Known rows, with every step that occurs
futor solev: [-3.95  1.59  1.70  0.17  2.48  1.01  1.37  1.04  1.95  2.55 -2.00 -3.30
  2.68 -0.53  0.38 -1.26  0.45  0.70 -3.66  1.14 -0.98  2.15  0.29 -1.64
  1.31 -0.41  4.26 -1.29  1.00 -3.44  0.48]
zamarom babif fuba: [-2.50  0.29  0.41  1.88  3.58 -0.45  1.28  0.82  1.28  1.56 -0.91 -3.32
  2.48 -2.74  0.04 -0.88  0.11  1.27 -1.30  1.19 -1.69  2.56  1.93 -1.13
  0.39 -1.65  1.28  0.04  2.63 -2.66 -1.38]
solev zamarom babif fuba funerez: [-2.37 -0.47  1.39  2.78  4.58  1.00  1.02  1.02  1.30  2.45 -1.89 -4.94
  2.57 -4.71 -0.75 -1.86  0.97  0.90 -0.72  0.46  0.76  3.04  1.84 -1.36
  1.38 -3.17  0.63 -0.34  4.32 -3.99 -1.96]
dalo zapap funerez fuba: [-2.15 -1.82  1.84  0.70  3.17 -0.57  1.82 -0.15 -1.24  0.84 -2.79 -5.14
  1.90 -0.87 -0.95 -1.26  0.48  2.05 -2.85  1.37  0.84  0.69 -1.13 -0.55
 -0.57 -2.37  2.11  0.11  0.52 -3.95 -1.86]
funerez fuba solev: [-1.63 -0.77  1.85  1.19  2.26 -1.31  2.15  1.74  2.46  2.81 -1.58 -4.49
  2.28 -1.53  0.02 -2.35  1.55  1.32 -2.38  0.70  0.26  1.44  1.42 -2.24
 -1.22 -0.96  3.29 -1.48  2.99 -3.65 -0.66]
rugemo zapap funerez fuba solev zamarom bubiso futor: [-1.06 -2.79  2.72  2.45  3.41 -1.16  1.09  0.91  0.31  4.81 -3.48 -4.90
  2.04 -2.67 -2.59 -1.02 -1.65  0.45 -0.08  1.14  3.43  1.80  2.21 -4.22
 -1.05 -2.80  1.08 -2.94  3.29 -6.37 -3.65]
zamarom babif: [-2.65 -0.02 -0.05  1.15  3.20  0.01  1.94  1.58  2.13  1.76 -0.85 -3.71
  1.14 -2.53 -0.01  0.52  0.54  0.15 -2.30  1.78 -1.22  2.08  0.98 -1.18
  1.15  0.01  1.96 -0.02  1.70 -2.53 -0.84]
ruka dalo zapap funerez fuba solev zamarom: [-1.94 -2.52  2.97  1.43  4.13  0.99  0.65 -0.22  0.12  2.86 -3.38 -7.08
  3.46 -2.90 -0.55 -1.93  1.08  2.20 -3.30 -0.03  3.45  1.47  0.27 -0.35
 -0.66 -2.86  2.57 -1.60  2.30 -5.29 -1.13]
bubiso zamarom solev: [-2.93  0.22  2.23 -0.05  2.64  0.55  0.17  0.97  2.25  2.44 -2.35 -4.65
  1.49 -1.40  0.58 -1.14  0.18 -0.51 -3.84  0.81 -0.85  3.08  2.03 -0.24
  1.77 -0.10  1.30 -1.55  2.05 -2.07 -0.14]
funerez fuba: [-1.53 -0.49  1.50  0.09  3.27 -0.91  1.50  1.47  1.52  1.54 -2.30 -4.18
  2.06 -0.74  0.34 -1.52  1.43  0.86 -2.40  0.84 -0.76  0.93  0.58 -1.16
  0.13 -1.11  2.42 -0.62  1.75 -3.19  0.10]
dalo zapap: [-4.27 -0.52  0.71  0.08  2.37  0.02  2.44  1.32  0.19  1.37 -1.94 -3.32
  0.65  0.38  0.46 -0.42  0.31  1.09 -3.33  0.43 -0.05  1.18 -1.22  0.61
  0.15 -0.27  2.77 -0.03  0.66 -3.19 -0.45]
zamarom bubiso futor solev: [-3.32  0.18  0.50  1.42  1.37 -0.22  0.49  1.84  2.17  3.51 -2.45 -2.58
  2.48  0.26 -0.82 -0.27 -2.18 -0.48 -2.41  0.86  0.57  2.32  1.27 -2.72
  1.12  0.44  3.05 -2.85  1.43 -4.04 -1.51]
funerez fuba solev zamarom: [-0.87 -0.36  2.71  1.06  3.77  0.09  1.95  1.80  2.57  3.07 -2.24 -5.97
  2.08 -2.46  0.39 -3.09  2.03  0.41 -1.67  0.21  1.07  1.45  2.20 -2.07
 -0.01 -1.89  2.99 -1.63  4.47 -4.52 -0.52]
babif zamarom bubiso futor: [-3.00 -0.83 -1.06  1.14  2.72 -1.15  1.27  1.16  1.62  2.57 -2.30 -2.77
  1.33 -1.10  0.26  0.50 -2.02 -0.43 -1.47 -0.24  0.46  0.82  1.26 -1.50
  1.12  0.83  0.76 -2.09  3.21 -3.68 -2.87]
bubiso zamarom: [-2.97 -0.10  0.98 -0.72  3.56  0.32  1.56  1.96  0.79  1.42 -3.15 -4.18
  1.05 -0.82  0.77 -0.30  1.30 -0.92 -2.51  1.32 -1.32  1.78  1.02 -0.53
  2.31 -0.45  1.44 -0.25  0.95 -3.25 -0.40]
rugemo zapap dalo: [-4.75 -0.78  1.49 -0.09  3.61 -0.30  0.92  2.46 -0.29  1.98 -2.95 -1.42
  1.15 -0.55  0.61  0.78  0.15  1.45 -3.04  1.27 -0.20  0.85 -1.11 -0.15
 -0.40 -1.06  2.26 -0.65 -0.71 -2.79  1.58]
bubiso futor solev zamarom: [-3.39  0.99  1.82  0.23  3.75  2.42  1.18  1.64  2.27  3.76 -2.37 -4.08
  2.06 -0.88  0.15 -1.18 -1.04 -1.09 -1.49  1.91  0.93  2.62  2.06 -2.44
  2.97 -1.37  3.29 -1.15  2.56 -6.27 -0.45]
rugemo ruka dalo zapap funerez fuba solev futor: [-2.59 -2.53  2.54  0.29  1.71 -1.63  1.77 -0.35  1.45  3.25 -3.61 -5.09
  2.63 -3.18 -0.72 -1.25 -0.46  3.03 -2.61  0.51  5.40  1.14  0.55 -1.13
 -2.06 -1.85  3.68 -1.62  0.41 -6.54 -0.85]
futor bubiso zamarom babif fuba solev: [-3.41 -0.03  0.14  1.22  4.30 -1.28  1.26  0.23  2.04  2.22 -2.77 -4.31
  1.67 -4.35  0.12 -2.38  0.96  1.56 -0.86  1.36 -0.68  2.71  3.27 -2.29
 -0.13 -2.80 -0.13 -2.65  4.05 -3.97 -3.15]
solev futor bubiso zamarom babif fuba: [-3.15  0.72 -0.31 -0.03  4.26 -1.11  1.16  0.68  1.49  1.58 -4.00 -3.66
  0.16 -3.67  0.23 -1.75 -1.30  0.92  0.63  1.42  0.49  2.81  3.63 -2.00
  0.94 -3.62 -0.73 -0.87  3.48 -5.47 -2.40]
zapap funerez fuba: [-0.80 -0.84  1.82  0.84  3.17 -0.39  1.54  0.60  0.18  1.11 -2.68 -5.05
  2.78 -2.04 -0.81 -1.56  0.77  1.30 -2.39  1.94  0.24  0.99  0.46 -1.72
  0.48 -1.81  1.86 -0.20  0.79 -3.09 -1.51]
babif zamarom solev futor: [-3.82  1.27  1.43  0.43  2.30 -0.10  1.55  0.17  3.59  3.07 -1.75 -3.53
  0.72 -2.69  0.60 -1.95 -2.29  0.70 -2.21 -0.39  1.22  2.68  2.50 -0.50
  0.43 -0.48  2.05 -1.25  4.65 -4.05 -0.16]
zamarom solev futor bubiso: [-3.55  1.77  0.99  0.03  1.46 -0.45  1.55  1.51  3.97  3.06 -2.95 -3.15
  0.71 -2.26  0.43 -2.79 -2.55  1.58 -2.63 -0.31  2.44  2.61  2.50 -0.66
  0.13 -0.47  1.65 -2.52  2.85 -3.44 -0.29]
rugemo ruka dalo: [-2.80 -0.40  1.01 -1.00  2.41  0.23  1.23  1.39  2.34  2.13 -2.76 -2.69
  3.70 -1.89  1.60  0.73  1.37  1.15 -4.15 -0.24  1.00  0.70  0.15  0.84
  1.21  1.32  3.16 -2.06 -1.26 -2.29  1.17]
ruka dalo zapap funerez: [-3.82 -1.74  0.91  0.44  2.83  1.12  0.99  0.25 -0.87  1.34 -3.17 -4.39
  3.04 -1.11 -0.40  0.49 -0.08  2.24 -4.42  0.29  1.63  1.55 -1.44  1.38
  0.64 -0.55  2.30 -0.35 -1.32 -3.19 -0.90]
babif fuba solev zamarom: [-2.09  0.67  2.49  1.74  3.67  0.89  1.94  1.48  2.05  2.83 -1.54 -4.61
  2.82 -2.56  0.77 -3.57  1.04  0.86 -1.12 -0.64  0.63  2.39  2.76 -1.41
  0.51 -2.34  2.59 -1.59  4.62 -3.67 -1.29]
dalo zapap rugemo ruka: [-4.07  0.00  0.97 -0.69  2.02 -0.51  2.16  0.97  1.24  1.04 -2.53 -2.55
  1.64 -0.44  0.25  1.76 -0.12  1.12 -2.67  0.76  0.46 -0.89 -1.37  1.15
 -0.48 -1.39  3.73 -1.12 -0.94 -4.27 -0.89]

Rows
[-2.73  1.53  1.95  1.14  3.14  1.46  0.44  1.25  2.29  2.85 -3.36 -4.45
  2.75 -0.98  0.65 -1.62 -0.15 -0.64 -3.35 -0.49  0.33  1.93  1.30 -2.24
  1.94 -0.56  3.42 -3.16  2.73 -2.86 -0.69] => futor solev zamarom bubiso
[-4.42  1.98  0.35 -0.17  2.69 -0.53  1.69 -0.39  3.84  2.74 -3.01 -3.34
  0.49 -3.29  1.13 -2.61 -2.61  1.83 -2.09 -0.75  2.18  1.82  2.32 -0.56
  0.11 -0.81  0.93 -2.73  4.57 -4.10 -1.18] => babif zamarom solev futor bubiso
[-1.83 -0.90  0.67  2.30  2.21  0.04  1.51  3.22  3.04  4.27 -2.03 -4.19
  1.46 -1.66 -0.46 -1.03 -1.39 -1.15 -0.88 -0.48  2.69  2.32  3.07 -2.73
  0.85  0.46  1.94 -2.98  4.21 -4.29 -2.68] => fuba solev zamarom bubiso futor
[-3.60 -0.21  1.83  2.80  4.43  1.76  0.06  0.37  1.85  4.45 -1.80 -4.48
  3.05 -4.07 -1.83 -1.84 -0.71  0.48  0.14  2.17  1.31  4.23  2.61 -3.11
  1.92 -3.72  1.20 -1.03  4.59 -7.08 -2.10] => bubiso futor solev zamarom babif fuba funerez
[-2.98  1.09  1.79  0.68  1.04 -0.03  1.51  1.82  3.54  3.12 -1.63 -3.48
  0.89 -1.82 -0.05 -1.87 -2.31  0.56 -2.76  0.16  1.72  3.50  2.65 -0.72
  0.28 -0.21  2.87 -0.72  2.75 -3.49  0.45] => zamarom solev futor
[-1.69  0.66  1.19  1.72  5.28  1.17  1.30  0.81  1.30  1.88 -1.38 -4.63
  2.11 -3.49  0.52 -1.46  0.35  0.41 -0.80  0.95 -0.91  2.58  2.54 -1.33
  1.59 -2.76  1.21 -0.18  4.05 -3.39 -1.53] => solev zamarom babif fuba
[-3.89  0.58  0.98  0.12  2.15  0.78  1.38  1.61  2.29  3.54 -1.92 -2.71
  2.18  0.01 -0.16 -0.58 -1.19 -0.25 -2.17  2.23  0.01  2.59  1.09 -2.18
  1.67 -0.39  3.40 -1.05  1.13 -5.51 -0.39] => bubiso futor solev
[-4.41 -0.88  0.27 -0.36  2.85  0.72  0.33  1.50  0.70  1.48 -3.34 -3.43
  2.66 -0.01 -0.12  2.03 -0.62  1.70 -3.49 -0.25  0.27  0.25 -1.64  2.44
 -0.35 -1.45  3.42 -0.84 -0.78 -4.24  0.26] => ruka dalo zapap rugemo
[-3.74  0.55  0.43 -0.76  2.42 -1.17  2.52  2.18  3.01  2.73 -4.30 -3.95
 -0.48 -2.57  0.40 -2.37 -0.49  0.41 -0.93  0.59  2.63  2.14  3.04 -2.25
  0.19 -1.35  1.48 -2.23  3.04 -5.51 -1.52] => fuba solev futor bubiso zamarom
[-3.48  0.50 -0.95 -0.73  3.89 -0.95  1.72  1.45  2.30  1.89 -4.12 -4.13
 -1.13 -3.48  0.03 -0.47 -1.06 -0.03 -0.45  1.96  0.98  2.29  2.67 -2.26
  1.58 -1.70  0.08 -0.70  2.33 -5.28 -1.84] => solev futor bubiso zamarom babif
[-3.72  0.89 -0.10 -1.59  3.31 -0.62  2.18  2.08  1.86  1.74 -5.13 -3.62
 -0.47 -1.74  0.89 -1.55 -0.81  0.01 -0.91  0.76  1.78  1.76  2.08 -1.36
  1.75 -1.72  0.66 -1.11  1.68 -5.23 -0.98] => solev futor bubiso zamarom
[-2.28 -0.99 -0.60  1.23  1.53 -1.04  1.20  3.10  1.80  2.52 -2.32 -2.63
  1.54 -0.07 -0.46  0.40 -2.03 -0.76 -1.76  0.21  0.94  1.72  1.35 -1.66
  0.88  1.31  1.47 -1.81  1.44 -2.91 -2.02] => zamarom bubiso futor
[-0.34 -1.73  1.41  2.10  2.84 -1.17  1.02  2.62  2.72  4.27 -2.43 -5.28
  1.86 -1.68 -0.80 -2.09 -0.65 -0.54 -0.55 -0.09  2.58  1.87  3.22 -3.42
 -0.13 -0.89  1.64 -3.06  5.06 -5.05 -2.54] => funerez fuba solev zamarom bubiso futor
[-2.34  0.07  1.16  2.08  3.77  0.84  2.19  1.89  3.32  3.42 -0.63 -5.59
  1.16 -4.24  0.06 -0.89  1.08 -0.35 -1.81  1.17  0.54  2.77  2.93 -2.38
  0.74 -0.52  2.49 -1.09  4.40 -3.86 -1.51] => fuba solev zamarom babif
[-2.00  0.63  0.62  1.11  4.64  1.29  1.92  1.70  2.17  2.12 -1.39 -5.09
  1.01 -3.37  0.33 -0.06  0.68 -0.63 -1.87  1.43 -0.32  2.13  1.86 -1.38
  2.19 -0.69  1.80 -0.11  3.08 -3.31 -0.93] => solev zamarom babif
[-1.79 -1.27  3.80  1.35  4.40 -0.02  2.09  0.21  0.08  3.78 -2.99 -5.58
  2.06 -3.43 -1.58 -2.03  0.98  1.34 -1.33  1.56  2.07  1.53  1.38 -3.12
 -0.72 -3.73  2.07 -1.48  2.78 -5.74 -1.44] => rugemo zapap funerez fuba solev zamarom
[-2.71  0.23  0.91  2.64  2.19 -1.45  2.23  1.55  3.10  3.28 -0.58 -3.56
  1.18 -3.84 -0.92 -2.01 -1.55  1.56  0.13  0.85  1.14  3.67  3.82 -2.94
 -1.45 -2.27  2.56 -0.12  4.56 -5.27 -1.61] => zamarom babif fuba solev futor
[-2.28 -0.76  0.38  0.34  3.84 -2.74  1.47  0.88  3.23  3.08 -3.94 -5.53
 -0.64 -4.21 -0.67 -2.24  0.12  0.88  0.22  1.99  1.91  2.44  3.75 -3.82
 -0.73 -2.86  0.60 -1.84  4.53 -6.73 -2.25] => funerez fuba solev futor bubiso zamarom babif
[-1.57 -0.61  0.23  1.15  3.08  0.51  1.19  3.22  1.76  3.06 -2.77 -3.77
  1.45 -0.80 -0.17 -0.34 -1.73 -1.56 -0.96 -0.16  1.84  1.70  2.10 -1.70
  2.19  0.43  1.19 -2.18  2.86 -3.73 -2.15] => solev zamarom bubiso futor
[-1.40 -0.68  1.16  2.82  2.83 -0.29  1.08  2.46  2.12  3.95 -1.94 -3.86
  2.74 -1.70 -0.40 -2.50 -1.64 -0.14  0.10 -0.98  2.12  2.90  3.80 -2.66
  0.11 -1.36  1.33 -2.92  5.22 -4.30 -3.19] => babif fuba solev zamarom bubiso futor
[-3.57  0.96  1.13 -0.50  3.15  0.23  0.25  0.48  2.46  2.15 -3.83 -4.26
  1.45 -2.02  1.10 -2.20  0.02  0.57 -3.67  0.40 -0.18  2.39  1.89 -0.27
  1.66 -0.55 -0.05 -3.26  2.31 -2.00 -0.98] => futor bubiso zamarom solev
[-3.79 -0.83 -0.13  1.28  4.50 -0.66  0.57  0.14  0.85  1.56 -4.04 -4.17
  1.94 -4.53 -0.60 -1.81  1.17  1.81 -0.73  0.93 -0.01  2.62  1.56 -1.27
  1.08 -3.21 -1.70 -1.84  2.87 -3.87 -3.12] => futor bubiso zamarom babif fuba funerez
[-3.82  0.18 -0.36  0.25  2.99 -1.53  2.20  1.69  3.50  3.11 -3.37 -4.59
 -0.82 -4.41 -0.40 -1.19 -0.73  0.44 -0.42  1.68  1.85  3.01  3.62 -3.23
  0.00 -1.51  0.83 -1.73  3.79 -5.78 -2.38] => fuba solev futor bubiso zamarom babif
[-2.90  0.05  0.73 -1.03  2.39  0.12  0.58  1.61  2.87  1.98 -3.16 -2.67
  4.04 -1.80  0.63  2.03  0.18  0.98 -3.33 -0.04  0.44 -0.41 -0.01  1.41
  0.65 -0.47  3.69 -2.02 -1.56 -3.51  0.71] => zapap rugemo ruka dalo
[-2.83 -0.33  1.05  1.58  3.14 -1.37  1.59  1.36  2.52  3.04 -2.01 -4.57
  0.49 -3.83 -0.63 -1.89 -0.66  0.45  0.55  1.66  0.51  4.05  4.50 -3.07
 -0.36 -3.02  1.25  0.12  4.63 -6.04 -2.11] => bubiso zamarom babif fuba solev futor
[-3.03  0.62  1.18  1.07  4.32  2.05  0.85  1.05  2.72  4.20 -1.42 -4.66
  1.37 -2.59 -0.55 -0.05 -1.28 -1.13 -1.16  3.12  0.37  3.27  2.57 -3.39
  2.78 -1.66  2.66 -0.64  3.33 -6.48 -1.31] => bubiso futor solev zamarom babif
[-2.79 -0.54  0.20  0.17  4.27  0.04  1.18  1.34  1.29  1.70 -2.17 -4.74
  0.53 -2.69  0.13  0.67  1.15 -0.91 -2.06  2.43 -1.90  2.59  1.66 -1.44
  2.08 -0.64  0.90  0.21  1.59 -3.36 -1.29] => bubiso zamarom babif
[-1.43  0.41  1.81  2.90  2.96 -0.15  1.12  1.84  2.00  2.73 -2.27 -4.31
  3.27 -2.38  0.44 -3.19  0.01  0.47 -1.42 -1.96  1.26  2.31  3.09 -1.77
 -0.28 -1.50  2.20 -3.18  4.91 -2.23 -2.41] => babif fuba solev zamarom bubiso
[-3.18 -1.71  1.51 -0.05  3.31 -1.94  2.14 -0.36  0.09  2.10 -5.35 -5.98
 -0.17 -2.69 -1.06 -3.10 -0.80  2.16 -0.98  1.44  3.97  1.57  1.49 -2.36
 -1.40 -3.92  0.88 -1.61  2.60 -7.37 -3.34] => dalo zapap funerez fuba solev futor bubiso zamarom
[-3.12  0.55 -0.36  0.30  5.05 -0.59  0.72  0.21  0.92  0.87 -3.64 -3.85
  1.41 -3.31  0.60 -1.29  0.67  1.30 -0.90  1.47 -1.34  2.18  2.43 -1.34
  1.39 -2.77 -0.96 -1.59  2.67 -3.16 -2.69] => futor bubiso zamarom babif fuba
[-1.76 -0.91  1.40  0.00  3.34 -1.83  1.92  0.49  1.65  2.39 -5.23 -5.97
  0.82 -3.79 -1.16 -3.34 -0.38  1.44 -0.26  1.64  3.37  1.97  3.04 -3.39
 -0.37 -3.51  0.60 -2.04  2.99 -6.33 -2.83] => zapap funerez fuba solev futor bubiso zamarom
[-3.51  0.74  0.90  0.06  2.88 -1.39  1.86  1.46  2.26  2.48 -4.26 -3.74
  0.76 -2.67  0.44 -3.74 -0.68  1.53  0.19 -0.07  2.11  2.62  3.79 -2.30
 -0.26 -3.38  0.74 -2.20  4.04 -5.73 -2.05] => babif fuba solev futor bubiso zamarom
[-2.77  0.78  1.65  1.79  4.94  1.67  0.41  0.28  2.03  3.87 -1.45 -4.13
  2.73 -2.65 -0.36 -1.40 -1.38 -0.03 -0.14  2.56 -0.22  3.61  3.32 -3.34
  2.02 -3.45  2.00 -0.72  4.45 -6.60 -1.66] => bubiso futor solev zamarom babif fuba
